Each row comes from the steps of one path. Every step used is in the known rows, and no mark comes twice. Write the path behind each row, first mark first.
Known rows
M > P > T > E: [ 17.0 -12.3   8.6   8.1  20.6  -2.0  15.2 -23.0 -16.0 -15.4  -4.3  -5.0
 -15.9  13.2 -23.9   1.4  17.5 -27.1  -0.6  11.3 -17.6  -3.7 -40.5  11.4
   3.2 -12.4   6.9 -17.0]
M > E > Y > Z: [ -5.9  23.3  17.2  -3.3  15.8  -6.9  32.4  -7.6  -1.2 -17.2 -24.8  -1.0
  -2.9  17.8  12.7  -4.5  -3.7 -37.7 -12.5  22.6  -1.4  -7.0 -46.1  21.3
   2.2 -16.4  18.4  14.2]
P > M: [ -3.0   1.9   8.3  -7.1   8.5  -4.3  18.8 -23.6 -53.1 -13.6   2.8  -5.9
 -18.4   6.0 -19.8   7.0   1.5 -57.1  -1.1  -3.5   0.2   5.0 -25.8  38.7
 -30.8  -6.1  -5.4  19.5]
Y > Z: [  0.0   7.0  11.2 -17.4   9.8  17.4  36.6 -27.7 -36.2 -23.2  -2.6  -0.3
 -28.8  10.6  -0.5  -0.8 -11.4 -43.7   4.7   1.8 -14.3  -1.9 -31.5  26.1
 -20.1 -14.3   2.9   0.0]
E > Y > Z > M > P > T > F: [-13.7 -14.7  18.8  23.1 -24.6  12.7  32.5 -19.7  -9.5  -0.6 -35.3 -13.9
  -9.4  14.1   7.1   6.8  13.7 -31.4 -32.2   1.6   1.4 -30.3 -21.3 -42.5
  -2.6   1.6  33.4 -24.5]
E > Y > Z > M: [-17.0  10.5  13.2  11.2  -2.3  10.8  47.8 -25.1 -19.7 -17.2 -22.9 -13.4
 -14.1  27.1  -0.1   4.0  -2.2 -31.6 -18.4  -9.4   6.0  -7.4 -18.2  -1.5
 -20.1 -13.3  17.0 -11.4]
F > T > P > M > E > Y > Z: [ -4.6  18.5  18.9 -10.0   3.2 -27.3  31.4  14.1   1.1   4.9 -38.5  -2.0
  20.9  19.9 -19.4   6.1   0.4 -44.9 -37.6  13.0   7.9   1.2 -29.8   1.3
  16.9   1.4  21.0  10.0]
Y > Z > T > F: [-13.1  -1.1  25.3 -19.3   2.6  16.7  13.3 -12.8 -36.6 -20.0  -4.5  -0.4
 -20.2   3.3 -17.1  -9.4  -5.5 -34.6   0.4 -13.7 -16.1  -2.0 -19.2 -14.8
  -0.2  -1.4   8.8   2.9]
Z > Y: [  6.2  21.5  14.8  -5.1  11.2   1.1  16.0 -13.6 -20.2 -23.4   4.0   4.0
 -13.2  15.4 -22.6  -2.0   3.8 -33.7   6.0 -13.5  14.7   3.2 -33.2  39.8
 -20.2  10.5 -11.9   6.6]
Y > Z > T: [ -8.3   4.4  15.3 -15.5  20.2  23.0  24.0 -24.0 -39.4 -23.2  -0.1  -3.7
 -21.3  10.9 -18.4  -1.6 -13.9 -34.7   4.9 -15.6 -13.5   8.9 -24.8   5.0
 -10.0 -11.4   8.2   2.7]
M > E: [  7.8   8.6  14.4   8.2  32.8 -11.7  15.7 -17.4 -12.2 -26.1  -5.9   0.5
  -5.3  14.4 -10.9   1.4   4.3 -44.2  -0.9  13.5   0.6   7.4 -48.5  33.9
  -6.8 -15.3  -4.2  31.7]
E > Y > Z > M > P > T: [ -9.3 -10.0   9.9  26.9  -5.5  19.5  42.5 -29.9 -11.4  -2.9 -30.2 -16.8
 -11.5  22.7   5.7  12.8   6.7 -34.0 -27.0   0.0   5.7 -19.1 -25.1 -23.8
 -10.6 -10.5  33.2 -25.4]
Y > Z > M > P > T: [  5.0 -26.1   4.8  20.1   0.3  32.6  43.1 -44.9 -22.9  -6.0 -23.0 -10.9
 -25.9  18.6  -1.6  18.2   0.0 -38.9 -14.6  -4.4  -7.8 -10.7 -27.3 -20.8
 -16.3 -14.5  16.1 -20.3]
Z > M: [ -2.2  -4.8  11.1  22.7  14.3   7.9  30.6 -36.8 -30.4 -24.5  -5.1 -11.3
 -18.0  24.4 -21.4  11.4   8.1 -39.5  -6.1 -19.3   6.7   6.4 -19.9  13.0
 -26.9 -14.6  -4.7   5.5]
P > M > E > Y > Z > T: [-19.1  13.0  15.7  -9.1  15.1 -10.7  19.4  -3.4 -23.0  -2.5 -23.1  -6.7
   5.1  15.1 -10.4   1.5  -8.3 -42.1 -19.4   2.8   4.1   6.5 -31.8   0.8
   4.1  -8.7  23.4  22.4]
E > M > P > T: [  7.2 -12.8   2.8  18.1   4.0   8.3  19.7 -14.3 -46.6  -7.9  -3.2  -8.6
 -12.1  -3.0 -11.1  15.4   7.6 -52.9 -17.3   6.4 -12.6 -15.0 -33.9  18.8
 -18.8  -5.5   7.0   9.2]
Y > Z > M > E: [  3.7  -5.2   9.5  10.6  16.5  11.2  44.7 -33.3 -11.1 -17.4 -28.0  -3.2
 -15.6  27.8  -1.6  12.2  -6.8 -37.4 -11.1   2.6  -4.1   3.7 -37.2  -3.2
  -7.3 -21.8   1.6  12.5]
Z > T > P > M > E: [  1.0   4.5   8.5   6.9  25.3 -22.2  -2.5  -3.2 -25.5  -5.1  -7.7  -9.8
  17.4  30.1 -48.0  10.5   0.4 -41.7 -24.5  -8.4   9.8  17.8 -29.9  13.6
   2.7  -0.2   3.6  29.0]
E > M: [ -1.0   6.4   4.9   3.1   7.8   1.2  24.3 -11.6 -58.0 -21.7   4.5  -7.8
 -13.1   2.0 -16.6   7.2  -0.5 -51.4  -8.5  -0.9 -10.5  -4.6 -28.0  41.5
 -25.5  -7.9  -7.6  22.3]
E > M > P: [ 10.7  -1.6   3.3  21.4  10.8   2.7  16.5 -16.0 -46.9  -9.5   3.9  -7.0
 -13.5  11.7 -14.3  11.0   0.3 -56.9 -14.9  10.3  -4.8 -15.6 -42.2  44.4
 -17.4   7.6   6.5  19.4]

Write each row's path
[-10.4  15.3  12.9 -10.7   4.5 -16.6  33.2  -6.8 -17.8  -2.9 -26.1  -2.2
  -3.6  13.6   7.1   2.1  -7.3 -49.2 -18.8  22.5   2.2  -5.4 -38.8  20.2
  -3.3 -10.7  17.0  21.2]	P > M > E > Y > Z
[ 21.2  -2.2   0.4  13.1  15.4 -10.2  16.8 -10.8 -39.0 -10.7   1.8  -8.9
 -16.5  21.3 -26.8   2.2   8.2 -37.8 -10.6  14.6 -19.1 -11.9 -44.5  39.4
   0.4   2.0   2.0   0.7]	T > E > M > P
[-19.4  15.4  29.7  -4.7   8.5  -9.6   8.6   7.3  -1.5 -14.4 -24.6   0.2
   5.4  10.8  -4.7 -11.2   0.2 -29.4 -17.0   5.7   0.2  -6.6 -34.2 -22.7
  18.7  -3.3  25.1  18.3]	M > E > Y > Z > T > F
[-11.6  20.3  13.1  13.0  19.7 -35.1  -3.2  10.7 -11.7  -3.0 -17.9 -15.2
  30.6  34.3 -41.4   6.0   7.9 -36.6 -36.9  -5.1  22.7   9.8 -27.5  10.2
   9.0   3.6  19.8  23.3]	Z > T > P > M > E > Y
[ -7.3   1.2   5.8 -19.9   3.8   7.3  17.7 -15.0 -50.3  -3.0  -4.9 -12.1
  -6.2  26.1 -38.7   6.1 -15.8 -41.2 -20.3 -19.4  -4.0   8.2 -11.9   6.5
  -9.9   2.3  10.1  -4.6]	Y > Z > T > P > M
[  5.4   1.3   7.0  21.8   4.9  -1.5  39.9 -26.3  -3.5  -7.3 -24.3 -15.1
 -14.7  47.0 -10.4   2.6   5.1 -19.8 -21.8   8.4  -0.7 -16.5 -34.9  -0.7
   8.1  -3.0  26.8 -32.6]	T > E > Y > Z > M > P
[-26.5  14.9  28.6 -10.0  -3.6   2.9  11.8   3.1 -24.3 -16.3 -11.6  -6.5
  -6.1   7.2  -9.8 -13.8  -1.1 -28.1 -12.4  -9.0  -2.5 -10.6 -18.4 -17.7
   3.0   3.3  26.2  -1.0]	E > Y > Z > T > F
[ 15.0 -26.9   5.6  11.3   4.1  17.5  43.6 -40.8 -16.4  -7.4 -25.0 -10.4
 -25.2  27.0 -12.9  10.2   7.0 -19.9 -11.8  -0.8 -21.5  -6.8 -29.9 -23.9
   3.1 -18.7  11.2 -37.2]	Y > Z > M > P > T > E
[ -9.0  11.6  15.1  36.9  20.2 -17.2  27.9 -16.1   4.7 -20.5 -27.0 -11.6
   9.6  31.8  -8.3   8.5  14.8 -32.2 -24.6   3.2  21.7   1.8 -34.2   7.0
  -6.1 -16.3  11.9  20.3]	Z > M > E > Y
[  3.0 -17.1  20.1  13.3  -1.7   3.6   4.7 -16.3 -21.5 -11.4  -4.6  -5.4
 -14.4  -3.0  -8.9   2.7  19.3 -43.1  -7.0   8.2  -5.7 -17.8 -33.3  -5.3
  -7.4   2.2  11.4   0.8]	M > P > T > F
[  4.6  11.6  19.5   2.0  20.4  -9.3  18.7  -3.6 -12.2 -20.0  -5.6  -2.3
   5.3  16.4 -41.7   5.8  10.1 -36.3 -14.0 -12.4   3.1  10.7 -21.2  18.1
  -1.4  -0.1   2.0   3.0]	F > T > P
[  3.6  -2.1  18.8  18.0  11.7  -3.9  42.7 -13.5   9.9  -3.0 -32.7  -8.0
  -6.4  34.4 -20.5   4.5  12.3 -19.1 -23.5   0.6  -3.8  -6.6 -29.5 -20.1
  23.0   1.1  28.7 -29.5]	F > T > E > Y > Z > M > P
[ -4.6  23.4   9.8  11.0   8.9 -40.2  10.4   5.4  -9.5  -4.1 -20.6 -12.4
  23.5  34.4 -23.5   5.6   8.4 -45.3 -36.7  13.8  22.3  -2.6 -34.8  31.5
  -2.3   1.5  13.0  20.4]	T > P > M > E > Y
[  7.7 -10.7   9.8  17.5  17.6  10.6  16.8 -27.1 -25.1 -13.5  -1.9  -5.9
 -15.7   4.2 -12.7  10.6  12.2 -46.3  -3.9   6.8  -4.1  -7.4 -39.1  15.6
 -14.6  -6.7  12.3   0.4]	M > P > T
[  9.0   7.3   6.3   4.5  15.8 -27.1  10.6  -9.5 -24.0  -7.6 -12.1  -6.9
  10.3  29.6 -28.8  10.4   2.1 -51.2 -24.4  10.6   9.4   6.6 -36.1  34.7
  -6.7  -1.4  -2.2  24.7]	T > P > M > E
[  0.6   3.3   6.7  -4.1  23.1  -8.4  12.6  -2.8 -51.7 -21.1   6.0  -9.8
  -7.1  12.9 -44.6  -1.5   1.4 -26.0  -6.0 -16.5 -24.4   9.2 -23.3  17.4
   3.2 -10.8  -7.1   7.3]	Z > T > E > M
[ -4.8  22.0  14.5 -18.2   6.8  -9.7  37.8  -9.7 -15.1 -22.1 -13.7  -6.7
 -15.2  23.7  -5.2 -13.8   0.2 -20.8  -3.6  10.6 -15.1  -7.5 -31.2  19.3
   4.9 -16.1  13.1 -22.0]	T > E > Y > Z
[-15.0  21.1  21.9   0.8  27.3  -2.6  19.0  -2.0  -4.7 -16.9 -20.9  -3.6
   3.5  17.5  -5.4  -4.0  -7.2 -28.9 -13.3   5.2   1.5   2.8 -38.6  -1.9
  12.6 -13.7  25.1  17.4]	M > E > Y > Z > T
[ -8.9  25.6  15.5   4.3  19.7 -12.1  13.7   4.8   4.3 -11.4 -24.5 -10.7
  19.8  36.7 -21.0  -1.9  -6.9 -22.1 -31.0   1.5   8.0   2.2 -34.3  -3.0
  17.5  -4.0  28.5   4.1]	M > E > Y > Z > T > P
[-25.5   8.5  27.1 -13.8  -2.7 -18.5   6.9   8.1 -21.0  -0.5 -26.3  -2.6
   6.0   7.6  -8.0  -4.7  -1.1 -40.7 -23.8   6.7   1.6  -3.5 -26.8 -20.5
  13.6   2.1  21.8  23.7]	P > M > E > Y > Z > T > F
[ -0.8   3.2   7.9 -12.6  15.2  -6.4  13.2  -8.4 -27.3   1.2 -18.3  -6.3
   5.5  30.8 -32.4   8.0 -15.0 -40.2 -24.0  -3.2  -1.7  12.0 -28.6   0.4
   6.9  -4.4   9.5  14.9]	Y > Z > T > P > M > E
[  9.7   4.5  17.3   1.2  20.7 -31.0  13.8   3.7  -9.9  -3.8 -20.6   0.9
  16.6  18.5 -38.7  13.6   8.1 -50.7 -26.0   4.4   6.7  15.8 -31.5  15.3
  10.1  -0.3  -0.1  27.8]	F > T > P > M > E
[  2.0  -8.5   8.0  36.4   8.3 -10.7  27.1 -21.7   0.5  -8.8 -21.7 -19.7
  -0.6  30.0 -22.2   8.1  27.1 -16.3 -24.2  -1.0   2.5  -8.6 -27.8 -14.8
   3.6 -11.8  21.7 -29.3]	Z > M > P > T > E > Y
[  1.7   3.5  14.8  -5.3   8.3 -16.5  19.5  -3.0 -32.9  -5.8  -7.6  -5.6
   6.8  14.4 -45.3  11.9   8.0 -51.1 -20.2 -11.9   4.2  12.7 -15.6  19.3
  -7.9   5.5   0.1   8.2]	F > T > P > M
[  6.1 -22.8   6.0  36.7  10.8  17.0  26.8 -39.4 -20.8 -11.0 -13.0 -14.0
 -14.1  19.3 -16.5  19.6  14.1 -39.2 -14.3 -10.3   3.1  -5.1 -26.7  -9.1
 -18.6 -10.1  10.1  -7.2]	Z > M > P > T
[-20.3  17.7   9.1 -11.4  -4.4  -6.8  18.6  -0.9 -36.5  -0.1 -12.9 -17.5
   8.8  29.0 -30.6   0.3  -9.0 -35.8 -31.3 -16.2   7.4   0.2 -11.4   3.3
  -4.5   6.4  27.2 -10.1]	E > Y > Z > T > P > M
[ 21.8  -3.6  11.0   8.4  21.3 -13.3  20.6   1.8 -26.5  -6.9  -6.6  -2.0
  -6.9   7.1 -38.8   7.1  13.3 -37.9 -11.6   8.5 -19.2  -3.2 -38.9  22.8
  16.5   6.6   2.9   3.9]	F > T > E > M > P
[-16.9  25.1  13.8  -3.4   8.8   1.4  19.6  -0.1 -17.4 -14.1 -12.3 -15.3
   9.1  32.5 -27.4  -3.8  -5.8 -21.9 -25.8 -16.1   6.7  -2.4 -18.0   1.5
   1.7   1.9  28.1 -15.1]	E > Y > Z > T > P
[  8.9 -14.5   4.1  22.3   6.7  25.8  37.8 -44.9 -24.4  -7.5 -14.6  -8.6
 -29.4  34.9  -7.2  16.2  -6.0 -40.7 -12.3  -1.3   0.4 -11.3 -33.3   4.0
 -15.6  -0.9  14.9  -9.7]	Y > Z > M > P
[ 12.2  -5.0   4.9  14.4  26.9  -6.0   4.7  -6.0 -41.0  -9.2   5.1 -12.0
  -7.8  23.0 -44.3   3.2   4.2 -29.4 -12.9  -3.5 -16.5  -1.7 -35.5  18.7
  10.6   3.9   7.1   3.9]	Z > T > E > M > P
